What can hang from each mark:
fepof: pinum
sego: fepof lipim
fizop: tuvofi zigup
zigup: fizop lipim
tuvofi: fizop
lipim: dopom lifi sego zigup
lifi: lipim

Every row comes from one small tree of marks. The marks that hang from a mark follow it in brackets, in alphabetical order. Every link used is in the known rows. Which tree was each row made from?
Known rows:
tuvofi[fizop[zigup[lipim[dopom sego[fepof]]]]]: -3 -4 -3 39 12 -11 6 -9 2 -6 -9 0 15 -3 16 -9 -7
lipim[dopom lifi sego[fepof[pinum]] zigup[fizop[tuvofi]]]: 22 -10 33 76 17 -11 -4 -18 -33 -9 -34 -6 13 -17 23 15 -15
lifi[lipim]: 1 -4 -6 -4 10 -9 -10 -11 -3 -2 5 2 -7 -12 -3 1 6
lipim[dopom lifi sego zigup[fizop[tuvofi]]]: 20 -3 31 60 8 -15 -4 -20 -19 -12 -17 -9 6 -15 11 0 -10
sego[fepof[pinum] lipim]: 3 -9 -8 17 13 -2 -3 2 -23 8 -16 6 20 -12 11 11 6
fizop[tuvofi zigup]: 9 -1 -3 8 5 0 10 -17 0 4 28 -14 7 2 3 14 -3
fizop[tuvofi zigup[lipim[dopom sego[fepof]]]]: 3 -3 4 31 16 -14 14 -28 -14 4 14 -2 22 -5 3 -1 -12
fizop[tuvofi zigup[lipim[dopom lifi]]]: 2 -5 0 26 17 -9 2 -34 -4 4 24 -24 10 -13 -1 7 -7
fizop[zigup]: 3 -2 -4 10 1 3 1 -5 6 5 10 -8 2 -1 10 11 1
lifi[lipim[sego[fepof] zigup[fizop[tuvofi]]]]: 29 -9 12 33 18 -15 0 -31 -25 -14 -12 15 3 -14 9 2 -1
tuvofi[fizop[zigup[lipim]]]: -1 -4 -18 15 9 2 6 -10 13 -6 11 -8 2 0 9 -3 2
zigup[fizop lipim[dopom lifi sego]]: 3 0 17 40 12 -15 0 -18 -11 -5 -19 -3 5 -17 4 -15 -6
lipim[lifi sego]: -1 6 19 18 7 -13 -11 -1 -13 -13 -18 1 4 -12 12 1 -1
sego[fepof[pinum] lipim[dopom zigup[fizop[tuvofi]]]]: 22 -17 3 55 14 -6 2 -15 -28 9 -15 -2 23 -16 11 12 -2
tuvofi[fizop]: -2 0 -6 8 1 0 1 6 10 -10 -4 -4 -1 3 7 -6 -1
fizop[tuvofi zigup[lipim[lifi sego[fepof]]]]: 9 -1 7 25 23 -12 6 -34 -19 -7 9 -5 17 -12 10 7 -5
zigup[fizop lipim]: 11 -5 -6 8 7 3 12 -19 0 0 0 3 -1 -4 -5 -12 2
sego[lipim[dopom lifi]]: -7 -1 4 22 7 -18 -17 -5 -10 4 -10 -12 15 -23 1 -3 7

Which tree is each row?
21 -12 5 34 10 -13 -4 -28 -7 -2 5 -6 -4 -14 -3 0 -2 => lifi[lipim[dopom zigup[fizop[tuvofi]]]]
18 -14 14 58 16 -14 -9 -12 -25 -3 -30 11 2 -18 17 7 -5 => lifi[lipim[dopom sego[fepof[pinum]] zigup[fizop]]]
-7 -4 14 43 21 -13 -6 -12 -26 -3 -27 1 15 -18 11 -1 -10 => zigup[lipim[dopom lifi sego[fepof[pinum]]]]
17 -17 11 65 17 -7 -15 -12 -28 0 -37 -6 16 -27 21 14 2 => sego[fepof[pinum] lipim[dopom lifi zigup[fizop]]]
24 -9 27 62 15 -1 -9 -9 -30 -16 -45 7 4 -16 31 17 -5 => lipim[lifi sego[fepof[pinum]] zigup[fizop]]
16 -8 12 44 7 -18 -9 -14 -13 -6 -16 9 -4 -17 7 -6 0 => lifi[lipim[dopom sego zigup[fizop]]]
-6 0 6 36 12 -13 -5 -17 -7 0 -1 -8 9 -16 10 0 -3 => fizop[zigup[lipim[dopom lifi sego]]]
22 -13 5 44 11 -14 2 -23 -21 3 -14 0 23 -16 4 -3 0 => sego[fepof lipim[dopom zigup[fizop[tuvofi]]]]
10 -5 9 29 15 -10 5 -35 -7 -1 4 -20 5 -14 -8 -8 -9 => zigup[fizop[tuvofi] lipim[dopom lifi]]
-7 -1 0 41 11 -12 -3 -9 4 -10 -5 -11 7 -10 16 -6 -3 => tuvofi[fizop[zigup[lipim[dopom lifi sego]]]]
16 -5 -6 6 11 1 20 -30 -5 0 16 -4 5 -2 -11 -10 -4 => zigup[fizop[tuvofi] lipim]
0 0 11 18 21 -12 -4 -20 -22 -13 -22 10 12 -16 8 -8 -3 => zigup[lipim[lifi sego[fepof]]]
27 -2 25 43 10 -9 -1 -22 -21 -19 -14 -2 3 -13 14 5 -2 => lipim[lifi sego zigup[fizop[tuvofi]]]
29 -12 10 36 19 -10 -7 -31 -26 -10 -19 -3 19 -23 11 7 8 => sego[fepof lipim[lifi zigup[fizop[tuvofi]]]]
-6 -5 -15 28 6 -3 4 -9 14 -2 9 -13 4 -2 7 -6 -2 => tuvofi[fizop[zigup[lipim[dopom]]]]
12 -6 20 52 23 -13 7 -27 -27 -3 -18 -7 16 -16 7 0 -15 => zigup[fizop[tuvofi] lipim[dopom lifi sego[fepof[pinum]]]]
2 -5 9 47 24 -11 3 -27 -23 2 4 -13 20 -14 14 15 -13 => fizop[tuvofi zigup[lipim[dopom lifi sego[fepof[pinum]]]]]
23 -6 27 57 7 -14 8 -18 -23 -5 -22 7 14 -5 11 -4 -15 => lipim[dopom sego[fepof] zigup[fizop[tuvofi]]]
8 -15 7 55 19 -10 -20 -8 -30 1 -31 -5 20 -27 19 17 2 => sego[fepof[pinum] lipim[dopom lifi zigup]]
10 -7 -2 23 10 -10 -17 -12 -17 -8 -10 -1 10 -23 8 5 16 => sego[lipim[lifi zigup]]
4 -2 16 43 -1 -13 -4 0 -14 -4 -15 10 7 -5 8 -6 -6 => lipim[dopom sego zigup]
12 -3 13 35 14 -15 18 -28 -19 0 -7 5 19 -5 -3 -18 -15 => zigup[fizop[tuvofi] lipim[dopom sego[fepof]]]
